Each row was made from one path, in order. Every step used is in the known rows, and no mark comes twice. Write each row's path.
Known rows
keto -> regim: [-1.95 -3.17 -0.95  2.76 -2.74  3.19  3.92 -2.78  1.82 -4.08 -0.95  0.58
 -1.24  1.30 -2.48  1.38  3.84  0.21 -1.66 -0.95  0.78 -0.05  0.18  0.86
 -2.38  0.30 -0.50 -1.02]
bozi -> kivunud -> regim -> keto: [ 0.42  2.41  0.45  3.48  1.89  5.45  2.75 -0.60  0.51  1.43 -0.64 -5.34
 -0.30  0.48  2.75 -1.02  2.26 -2.87 -0.63 -0.60  5.61 -1.87  1.84 -3.20
 -2.24 -0.35 -3.78  3.21]
guven -> keto -> gego -> regim -> kivunud -> bozi: [-0.55 -1.00 -1.72 -5.54 -1.75 -0.67 -0.39 -0.13  5.31  0.77 -3.15 -0.16
  0.13  0.70 -0.72  1.65  0.98 -2.78  1.06  0.25  2.06  0.09 -0.18  2.85
 -4.15  1.85  1.68  3.66]
regim -> keto -> guven -> kivunud: [-0.86 -1.29 -0.95  1.78  0.72  1.31 -3.40  0.36  0.22 -1.59  1.42 -3.08
 -0.21  3.50  0.51 -1.05  3.72  2.40  0.95 -0.06  1.63  0.68 -3.34  1.02
  2.33  0.16  0.19  0.79]
gego -> regim -> kivunud -> bozi: [-0.40  1.21  2.47 -5.35 -3.78 -0.10  0.84 -2.17  4.66 -0.85 -3.68 -0.79
 -1.22  0.50 -3.49  0.30 -0.31 -2.28 -0.99 -0.47  2.42  0.36 -2.49 -1.83
  0.11  1.23  1.51  2.13]
kivunud -> regim -> keto -> gego: [ 1.19  0.49 -3.88  4.23 -1.15  1.95  4.51  1.32  5.92  0.18 -1.17 -2.14
 -1.67  3.34  3.28  2.15  1.12 -2.67  2.17 -1.34  2.56 -2.61  1.71  1.89
 -4.30  0.01 -2.12  2.74]
guven -> kivunud -> bozi: [ 2.75 -1.37  2.54 -3.54 -0.15  2.56 -1.84 -2.70  0.28 -1.07 -2.47 -3.25
  0.70  0.89 -1.98 -0.75  1.03 -0.54 -0.36  1.32  0.98  0.56 -0.26 -2.37
  2.86  0.03 -4.13  0.65]
bozi -> guven -> keto -> gego -> regim: [ 1.07 -2.38 -3.13 -0.15 -0.80 -1.00 -0.27  0.98 -0.27  0.96  0.22  2.69
 -1.47  0.53  0.21  1.44  2.88 -1.34  0.67 -2.73  3.54 -0.96  1.68  3.62
 -6.58 -0.55  0.20  1.07]
bozi -> gego -> regim -> keto -> guven: [-1.66 -0.11 -0.36  3.07 -0.53  0.00  0.86  1.82  0.74  0.49  1.95  2.68
 -1.96  4.24  0.28 -2.23  3.53 -0.45  1.42  0.84  5.59  0.11 -0.21  1.68
  0.63 -0.92  4.65 -0.41]
guven -> kivunud -> regim -> keto -> gego: [ 2.70  0.39 -3.33  4.35  1.66  2.78  1.07  1.11  2.79  0.68  1.37 -3.93
 -0.71  2.09  2.79  1.18  2.08  0.14  3.03 -0.62  1.81 -1.71  2.24  2.09
 -3.28 -0.14 -3.63  3.49]
regim -> keto -> gego: [-0.19 -0.88 -1.67  4.21 -1.59 -0.48  2.16  0.01  4.80 -0.75 -0.80 -1.42
 -1.78  4.04  1.02  1.52  2.77 -2.10  0.99  0.41  2.49 -0.48 -0.41  1.74
 -3.47  0.23  0.49  2.44]
keto -> gego -> regim -> kivunud -> bozi -> guven: [-0.33  1.24 -0.68 -5.84 -3.51 -1.45 -0.82 -2.73  3.51 -0.51 -3.51 -1.26
 -1.43  0.02 -1.06  1.99 -0.43 -1.35 -2.07 -2.38 -0.09  1.86 -1.35  0.95
 -2.97 -1.18  2.57  1.42]
guven -> keto -> gego -> regim -> kivunud: [-2.44 -0.66 -2.92 -0.68 -1.38 -0.08 -0.03  1.09  3.90  0.24 -0.49  1.01
 -0.84  0.79 -1.48  1.54  2.36 -0.89  2.17 -1.98  1.98 -0.24 -0.81  4.18
 -6.69  3.24  1.58  3.26]
kivunud -> regim: [ 1.22 -1.30  0.68  1.57 -1.57  3.37  4.41 -0.12  2.32 -1.24 -1.35 -0.57
 -0.14  0.68  0.04  1.46  0.26 -1.67  1.03 -2.51  2.52 -2.36  0.80 -1.83
 -1.32  1.07 -4.58  1.96]
gego -> regim -> keto -> guven -> kivunud -> bozi: [ 0.96 -0.72 -1.86 -1.49 -0.66  1.01 -3.94 -0.83  0.91 -0.53 -0.19 -1.67
 -0.81  3.27 -0.86 -0.47  2.19  0.76  0.53  2.89  4.04 -0.18 -2.54 -0.71
  4.05 -1.65  2.77  0.35]
kivunud -> regim -> keto: [ 1.25  0.88  0.04  3.95 -0.86  2.95  3.64  0.79  3.50  0.07 -1.10 -2.16
 -0.94  2.62  2.08  0.09  0.80 -2.30  1.00 -1.44  4.60 -3.57  0.92 -1.82
 -1.84 -0.42 -3.18  3.51]
bozi -> guven -> keto: [ 0.73 -2.98  1.60 -1.00  1.12  0.82 -2.02  0.53 -1.58 -0.77 -2.15  0.07
  0.52  0.27  0.18 -1.01  2.28 -1.51 -1.45 -3.90  3.39 -0.35  0.50 -0.16
 -3.62 -0.19 -3.47  1.70]
keto -> guven -> kivunud -> bozi -> gego: [ 0.42 -2.38  1.94 -3.34  2.04  2.78 -2.29 -0.41 -0.65 -1.89 -0.45 -1.56
  1.88  1.59  0.95 -2.43  1.86  0.09  0.23  1.35  1.02  2.00  0.12  0.84
  4.87 -0.35 -1.16 -2.28]
gego -> regim -> kivunud -> bozi -> guven -> keto: [ 0.80 -0.01  1.95 -7.12 -0.85 -0.39 -3.10 -0.89  0.41  0.53 -3.94 -0.26
 -0.21 -0.41 -0.95 -1.30  0.24 -2.52 -1.67 -2.78  3.42 -0.18 -0.71 -1.62
 -2.50 -0.14  0.79  3.71]

Which path is each row?
[ 1.30 -1.54  2.29  0.08  0.76  2.31 -3.41 -1.61 -4.02 -2.21  0.20 -1.05
  0.04  0.04 -1.54 -0.92  1.64  1.17 -0.98 -3.32  0.93  0.93 -0.13 -1.28
 -0.12 -1.85 -3.61  0.21] => bozi -> guven -> kivunud
[-3.43 -1.38 -1.03 -0.66  0.11  3.05  0.65 -0.72  3.14 -3.56 -2.03 -1.26
  0.43 -0.62 -1.11  0.57  4.51  1.13 -1.04 -2.07  0.41  1.40 -0.54  2.12
 -4.76  2.51  0.85  2.30] => guven -> keto -> regim -> kivunud
[ 0.94 -1.13 -0.57 -2.20  0.38  1.24 -4.06 -1.26  1.36 -1.36 -2.33 -4.33
 -0.14  3.33  0.66 -1.27  2.29  1.07 -0.07  2.21  1.78  0.95 -2.88 -1.12
  5.01 -0.80  0.77  0.25] => regim -> keto -> guven -> kivunud -> bozi
[-2.02 -1.53 -0.43  2.16 -1.54  0.99  0.33  0.04  3.01 -1.93 -1.39 -1.35
 -0.68  3.71  1.31 -0.01  2.78  0.05  0.10 -0.05  2.80  0.70 -3.90  0.45
  1.37  0.93  1.92  0.35] => regim -> keto -> guven
[-4.36 -0.93 -0.31 -0.03 -1.64  2.86  2.42 -2.70  3.39 -4.46 -1.59 -1.43
 -0.99 -0.57 -2.00  1.25  3.67  1.28 -1.53 -1.73 -1.41  1.88 -1.68  0.99
 -3.10  1.57  1.96 -0.04] => keto -> regim -> kivunud
[-0.38  0.92  5.11 -4.21 -0.11  0.77  0.43 -0.51  3.69 -1.46 -4.42 -2.04
  0.68  0.86  0.15 -2.89  0.47 -3.00 -0.98 -1.27  1.57  2.60  0.53 -1.35
  1.31  0.62 -0.40  2.02] => regim -> kivunud -> bozi -> gego
[-2.48  0.15  2.15 -2.72 -0.57  2.32  2.33 -1.72  3.99 -3.16 -2.91 -1.24
  0.73  0.00 -0.21 -1.73  2.04 -1.43 -2.32 -0.12  0.04  2.31  1.82  0.40
 -0.44  0.58  2.02 -1.07] => keto -> regim -> kivunud -> bozi -> gego
[-1.29 -0.40 -2.60 -2.47 -0.42 -0.85 -1.85  0.75  1.36  0.44 -0.62  0.97
 -0.82 -0.34  0.33  0.39  2.17 -0.95  0.41 -4.06  1.27  0.77  0.00  3.52
 -7.31  0.93  1.87  2.91] => bozi -> guven -> keto -> gego -> regim -> kivunud
[-1.07 -1.27  1.52 -3.46  2.22  2.40  1.00  0.11  3.35 -1.70 -3.35 -1.06
  2.11 -0.06  1.52 -3.12  3.50 -1.95 -0.93  0.50  1.61  1.47  3.01  1.22
 -2.42  1.72  1.13  0.84] => guven -> keto -> regim -> kivunud -> bozi -> gego
[ 1.98 -0.30 -0.32  1.44  0.69  5.08  0.53 -0.35  0.30 -0.60  0.86 -2.61
  0.68 -0.09 -0.16  0.59  1.06  0.65  1.90 -2.47  1.17 -1.49  1.35 -1.69
 -0.08  0.40 -6.05  1.68] => guven -> kivunud -> regim
[-0.52 -0.47  3.58 -5.39 -2.23  0.47  0.38 -1.81  4.88 -2.14 -5.52 -3.78
  0.05  0.19 -1.67 -0.16 -0.56 -2.25 -2.14 -1.26  0.11  1.66 -3.23 -2.14
  0.76  1.47 -0.65  2.33] => regim -> kivunud -> bozi
[-1.81 -0.74 -1.60  1.94 -2.82  0.30  0.26 -0.35  2.24 -0.54  0.64  0.84
 -2.22  4.07 -1.16  0.86  3.26  0.03  0.28  0.70  5.23 -0.92 -3.46  0.50
  0.66 -0.33  4.49  0.47] => gego -> regim -> keto -> guven
[-0.19  1.18  0.43  3.46 -2.10  0.19  2.27 -0.39  2.07  0.14  0.32  0.86
 -2.90  3.60 -2.36 -0.20  2.46 -2.16  0.47  0.35  6.54 -1.88 -0.89 -0.77
 -1.96 -0.71  1.22  2.55] => gego -> regim -> keto
[-0.22 -2.30 -1.80 -0.10  1.01  5.11 -0.43 -0.02  0.17 -2.33  1.31 -2.77
  0.88  0.03  0.71  1.86  1.54  2.50  2.36 -2.30 -0.22 -0.07 -1.11  0.19
  1.93  1.24 -3.39 -0.32] => keto -> guven -> kivunud -> regim
[ 2.80 -2.54 -2.49 -4.38 -1.61 -0.79 -1.09 -0.09  0.94  1.33 -2.47  1.04
 -0.87  1.32 -0.23  1.18  1.07 -3.55 -0.63 -0.63  4.36 -1.48  2.59  1.76
 -4.39 -1.54 -0.35  1.16] => kivunud -> bozi -> guven -> keto -> gego -> regim
[-0.22  0.02 -0.30  2.70  2.09  1.48 -2.27  1.88 -1.43  0.53  4.77  1.61
  0.28  3.33  0.16 -3.42  4.63  1.49  2.63  1.37  4.65  0.51  0.46  1.88
  2.05 -1.57  3.35 -0.86] => bozi -> gego -> regim -> keto -> guven -> kivunud
[ 0.02 -3.95 -1.89  0.98 -0.48  0.47  1.25  1.46  2.65 -0.40 -1.01  0.12
  0.26  2.15  0.84  1.34  3.34 -1.77  0.98 -1.04  2.26 -0.86  1.21  4.04
 -5.48  2.03 -2.48  2.52] => guven -> keto -> gego
[-2.68  0.44 -1.86 -0.39 -4.40 -0.21  1.40 -0.34  4.83 -0.74 -0.47  0.49
 -2.00  0.53 -2.32  2.43  1.24  0.03  1.13 -1.66  0.25  0.88 -2.13  2.75
 -4.79  1.67  2.38  2.33] => keto -> gego -> regim -> kivunud
[ 0.15 -0.11  0.69 -0.80 -0.97 -0.22  0.33  0.92  2.33  0.31 -0.57  1.03
 -0.62  4.75  0.96 -2.23  2.13 -2.76  0.54  2.67  6.26 -0.91 -0.27 -0.15
  3.39 -1.42  4.92 -0.67] => kivunud -> bozi -> gego -> regim -> keto -> guven
[ 1.74 -3.55 -0.65 -3.62  0.38  2.15  0.00 -2.47 -0.68 -2.58 -4.20  0.02
  0.35  0.20  0.14 -0.04  3.03 -2.35 -3.57 -0.58  2.91 -1.02  1.69 -0.41
 -2.55 -1.06 -1.37 -0.23] => kivunud -> bozi -> guven -> keto -> regim
[ 0.33 -1.05 -0.48 -6.73  0.71 -1.14 -2.79 -0.26  3.21 -0.35 -5.39 -3.19
  0.59 -0.23  2.51  0.04  0.51 -2.30 -1.18 -3.20  0.02  1.65 -0.04  1.85
 -3.40  0.97 -0.45  2.75] => regim -> kivunud -> bozi -> guven -> keto -> gego
[-1.36 -1.27 -0.71 -4.90 -0.12  2.66  0.52 -1.47  4.36 -2.71 -4.69 -2.47
  0.63 -0.04 -0.29 -0.05  2.83 -1.22 -1.85  0.34  0.32  0.78 -0.83  0.15
 -2.62  2.08  0.53  1.68] => guven -> keto -> regim -> kivunud -> bozi
[-0.67 -0.68 -1.62  2.42 -0.37  2.10  2.72  1.12  4.19 -1.47 -0.92 -2.68
 -0.29  3.50  3.08  1.02  1.45 -0.34  1.08 -1.45  3.11 -1.73 -1.51  0.16
  0.53  0.27  0.36  2.05] => kivunud -> regim -> keto -> guven
[ 2.98 -0.02  3.14 -2.26  0.41  2.13 -1.24 -0.47 -1.58  0.81  1.37  0.65
  0.34  1.17 -2.72 -3.06  1.58 -1.32  0.84  1.97  4.69  0.08  3.16 -0.74
  2.11 -1.45 -1.78 -0.18] => guven -> kivunud -> bozi -> gego -> regim
[ 1.86  1.50 -0.52  3.94  2.12  4.57  0.50  0.41  1.44  0.40  1.48 -3.82
 -0.17  1.80  1.51 -0.69  2.02 -0.08  1.79 -1.25  3.25 -2.30  1.40 -1.47
 -0.51 -0.46 -4.53  3.41] => guven -> kivunud -> regim -> keto
[ 2.67 -0.48  0.37  0.16  1.86  4.23 -0.55 -0.39 -2.79 -1.22  1.00 -2.51
  0.76 -0.82  0.74 -0.03  0.36  1.41  0.37 -5.09  1.21 -1.07  1.85 -1.96
 -0.90 -1.43 -5.62  0.94] => bozi -> guven -> kivunud -> regim
[ 1.58 -0.85  1.27 -0.71  2.91  1.35 -3.64  1.08  0.76 -0.32 -0.13 -2.78
  1.36  3.69  2.98 -4.12  3.03 -0.06  0.14  2.52  3.16  1.78  0.16  0.06
  5.37 -1.65  1.31  0.01] => regim -> keto -> guven -> kivunud -> bozi -> gego
[ 0.17  1.45  2.32  4.91 -0.38  0.98  2.02  1.59  0.65  1.45  1.96  2.68
 -1.95  3.67 -0.39 -2.95  3.90 -3.03  1.50  0.49  6.96 -1.50  2.07  0.35
 -1.52 -1.89  1.89  1.31] => bozi -> gego -> regim -> keto
